Known rows, with every step that occurs:
roke, pidu, nafo, kulu, lobi, raloga: -.05  .19  .12  -.37  .02  -.14  -.13  .07  -.04  .02  .07  .04  -.19  .17  .05  -.15  .03  .10  -.01  .04  -.26  -.01
nafo, kulu, mene, raloga, roke: .11  .05  -.03  .02  -.26  -.08  .22  -.04  -.03  -.02  .27  .16  .27  .10  .09  -.17  -.14  -.08  -.07  .02  -.13  .15
gika, kulu, mene: .01  -.03  -.08  -.12  -.24  .14  .12  .15  -.03  .06  -.04  .27  .22  -.37  -.01  -.13  .02  -.03  -.30  -.35  .00  .10
roke, pidu, nafo: .07  .15  .00  -.30  .04  -.05  -.11  .15  .05  .06  -.05  .06  -.12  -.21  .18  .28  -.02  .01  .18  -.12  -.06  -.11
kulu, lobi, raloga, roke, pidu: -.13  -.11  -.02  -.01  .01  -.06  -.12  .07  .01  -.32  .29  .12  -.15  .46  .18  -.10  .17  -.01  -.35  -.19  -.07  -.09
gika, kulu: .10  .01  .01  -.04  -.21  .20  .10  .21  .00  .14  -.07  .31  .10  -.43  .03  .10  .05  .08  -.14  -.29  .19  -.01
lobi, kulu, mene, raloga, roke: .06  -.04  -.21  .53  -.13  -.04  -.14  -.01  .04  -.21  .31  .19  .11  .42  .13  -.22  -.21  .01  -.17  -.14  .16  .09
kulu, miri, pidu, nafo: .26  .29  -.24  -.06  .20  -.19  .21  -.07  .07  -.13  -.33  -.04  .05  -.32  .01  .25  .09  .04  .22  .07  -.04  .02
mene, raloga, roke, pidu: .05  -.06  -.03  -.04  -.10  -.03  .05  .10  .06  -.12  .37  .11  -.01  .06  .28  .26  .04  -.05  -.10  -.14  .09  -.11
lobi, raloga, roke, kulu: -.01  -.18  .04  .32  -.13  .01  -.07  .21  -.03  -.17  .30  .22  -.17  .37  .16  -.05  -.25  .17  -.06  -.10  -.07  -.15
lobi, kulu, mene, raloga: .07  -.01  -.21  .28  -.13  -.02  -.19  -.04  .06  -.06  .24  .25  .02  .15  .06  -.31  -.25  .02  -.22  -.16  .18  .10
nafo, kulu, mene: .08  .06  -.02  -.26  -.10  -.08  .14  .00  -.03  .17  .01  .21  .15  -.21  .00  -.25  -.14  -.06  -.06  -.06  -.23  .15
mene, raloga: .14  .03  -.04  -.01  -.22  .03  .03  -.04  .09  .04  .16  .30  -.03  -.22  .13  -.02  -.09  -.01  -.07  -.09  .23  -.05
pidu, miri: .21  .13  -.09  -.21  -.04  -.10  .12  .08  .06  .09  -.05  .19  -.11  -.30  .07  .13  -.11  -.02  .20  -.03  .25  -.02
roke, pidu, nafo, kulu: .13  .24  .10  -.44  .06  -.09  -.01  .17  -.02  .27  -.05  .02  -.03  -.28  .13  .26  -.08  .06  .31  .03  -.19  -.02
mene, raloga, roke, kulu, miri, pidu: .14  -.09  -.21  .18  .04  -.27  .22  -.02  .03  -.24  .19  -.02  .13  .05  .13  .23  .03  .09  -.04  .07  -.16  -.02
gika, kulu, miri, pidu, nafo: .23  .29  -.18  -.04  .06  -.06  .27  .10  .01  -.04  -.39  -.02  .20  -.51  -.06  .34  .21  .12  .10  -.06  .02  .06
raloga, roke, pidu, nafo: .06  .14  -.01  -.06  .06  -.05  -.04  .19  .01  -.08  .02  .01  -.02  .08  .24  .35  .01  .00  .26  -.10  -.08  -.11
gika, kulu, miri: .08  -.03  -.18  -.06  -.02  .16  .24  .15  .06  -.02  -.09  .21  .23  -.57  -.05  .15  .10  .06  -.28  -.19  .11  -.07
gika, kulu, nafo: .07  .10  -.07  .15  -.05  .12  .05  .17  -.02  -.07  -.17  .18  .11  -.44  .03  .15  .16  .10  -.32  -.24  -.12  -.04
miri, pidu, nafo, kulu, lobi, raloga: .17  .37  .07  -.06  -.04  -.26  .03  -.10  -.07  -.03  -.19  .04  -.14  .17  -.05  -.23  .09  .15  .19  .12  -.14  .16

Rows:
.25  .35  -.02  .06  -.18  -.30  .28  -.09  -.09  -.04  -.02  -.07  .23  .14  .08  .01  -.02  -.03  .33  .16  -.21  .28 -> miri, pidu, nafo, kulu, mene, raloga, roke
-.11  -.16  -.03  .14  -.18  -.13  -.12  -.05  .02  -.10  .31  .21  .08  .32  .14  -.20  -.01  .05  -.13  -.08  -.16  -.05 -> mene, raloga, roke, kulu, lobi
.09  .13  .00  .01  -.09  -.06  -.02  .12  .06  -.10  .21  .02  -.02  .05  .27  .36  -.03  -.01  .19  -.03  .04  -.11 -> mene, raloga, roke, pidu, nafo
.07  .17  -.05  -.06  .21  -.10  .17  .21  .00  -.19  .14  -.12  .00  .15  .08  .26  -.08  .10  .05  .19  -.22  -.12 -> lobi, raloga, roke, pidu, nafo, kulu, miri
.00  -.03  -.01  -.27  -.13  -.15  .16  .06  -.04  -.01  .38  .03  .21  .12  .20  .01  -.03  -.11  -.16  -.04  -.25  .11 -> nafo, kulu, mene, raloga, roke, pidu
.17  .13  -.19  .21  .07  -.31  .17  .00  .02  -.23  .03  -.12  .14  .07  .11  .29  -.03  .12  .22  .17  -.22  -.02 -> mene, raloga, roke, kulu, miri, pidu, nafo
.02  -.15  .01  .21  -.21  -.05  -.01  .10  .02  -.03  .34  .20  .02  .15  .20  .07  -.18  .08  .04  -.06  -.05  -.10 -> mene, raloga, roke, kulu
.10  .10  -.21  .52  .22  -.04  -.28  .05  .05  -.15  -.08  .15  -.10  .03  .07  -.03  -.07  .17  -.18  -.14  -.06  -.04 -> lobi, kulu, nafo
.04  .27  .10  -.06  -.09  -.08  -.07  -.03  -.03  .02  -.04  .17  -.14  .17  -.06  -.33  -.08  .13  .10  .11  -.13  .03 -> pidu, nafo, kulu, lobi, raloga
.05  -.03  -.13  -.08  -.28  -.03  .05  -.10  .07  -.07  .19  .27  .08  -.14  .08  -.23  -.13  -.12  -.23  -.15  .04  .06 -> kulu, mene, raloga
.18  .40  .03  -.23  .02  -.29  .07  -.15  -.06  .13  -.34  .02  .02  -.08  -.03  -.11  .19  .08  .35  .10  -.26  .22 -> miri, pidu, nafo, kulu, lobi
.19  .29  -.10  -.17  .15  -.07  .20  .01  .05  .11  -.20  .05  .16  -.38  -.06  .12  -.12  .08  .21  .21  -.15  -.02 -> pidu, nafo, kulu, miri
-.01  .06  .06  .14  -.10  -.04  .06  -.01  -.05  -.14  .17  .21  -.02  .41  .02  -.33  .01  .08  -.15  .02  -.08  .04 -> nafo, kulu, lobi, raloga, roke
.22  .32  .09  -.15  -.05  -.04  .07  .06  -.01  .25  -.16  .15  .01  -.25  .02  .05  -.18  .09  .41  .10  -.09  .02 -> pidu, nafo, kulu
-.13  -.16  -.03  .10  -.04  -.12  -.13  .01  -.01  -.08  .12  .20  .04  .30  .12  -.19  .05  .06  -.07  -.15  -.29  -.06 -> raloga, roke, kulu, lobi
.04  .19  .02  -.47  -.12  -.17  .03  .04  -.02  .12  .16  -.01  .10  -.15  .11  .02  -.14  -.06  .08  .04  -.28  .11 -> roke, pidu, nafo, kulu, mene, raloga
.11  .19  -.10  -.16  .13  -.16  .23  .09  .04  -.07  .18  -.14  .22  -.08  .14  .38  -.03  .03  .15  .23  -.17  -.07 -> mene, raloga, roke, pidu, nafo, kulu, miri
-.10  .10  -.01  .03  .03  -.09  -.16  .08  .00  -.31  .13  .02  -.17  .49  .15  -.03  .11  .04  -.06  -.09  -.11  -.10 -> kulu, lobi, raloga, roke, pidu, nafo
-.14  -.17  .03  .00  -.11  -.07  -.25  .02  .00  -.11  .19  .27  -.26  .30  .03  -.39  -.09  .14  -.29  -.14  -.20  -.10 -> roke, kulu, lobi, raloga
.15  .07  -.13  -.21  .13  -.05  .26  .01  .06  .08  -.04  .15  .16  -.39  -.03  .03  -.06  .04  -.05  .09  -.10  -.01 -> nafo, kulu, miri
-.07  -.12  -.06  -.13  -.26  .06  .14  .21  -.03  -.13  .33  .09  .29  -.07  .18  .14  .11  -.09  -.40  -.31  -.03  .06 -> gika, kulu, mene, raloga, roke, pidu
.11  -.12  -.17  .27  .15  -.22  .17  .09  -.02  -.37  .15  -.01  -.08  .27  .08  .11  -.03  .16  -.13  .02  -.19  -.06 -> lobi, raloga, roke, kulu, miri, pidu
.13  .10  -.15  .31  .15  -.24  .11  .11  -.03  -.36  -.01  -.10  -.07  .30  .06  .18  -.08  .20  .15  .13  -.24  -.07 -> lobi, raloga, roke, kulu, miri, pidu, nafo
.03  -.16  .00  .17  -.05  -.05  -.04  .17  -.01  .01  .17  .20  .01  .13  .17  .07  -.15  .09  .07  -.13  -.18  -.11 -> raloga, roke, kulu
.28  .17  -.15  -.22  .17  -.23  .35  -.06  .01  .04  -.16  .02  .14  -.39  -.02  .13  .11  .06  .04  .12  -.15  .12 -> nafo, kulu, miri, pidu
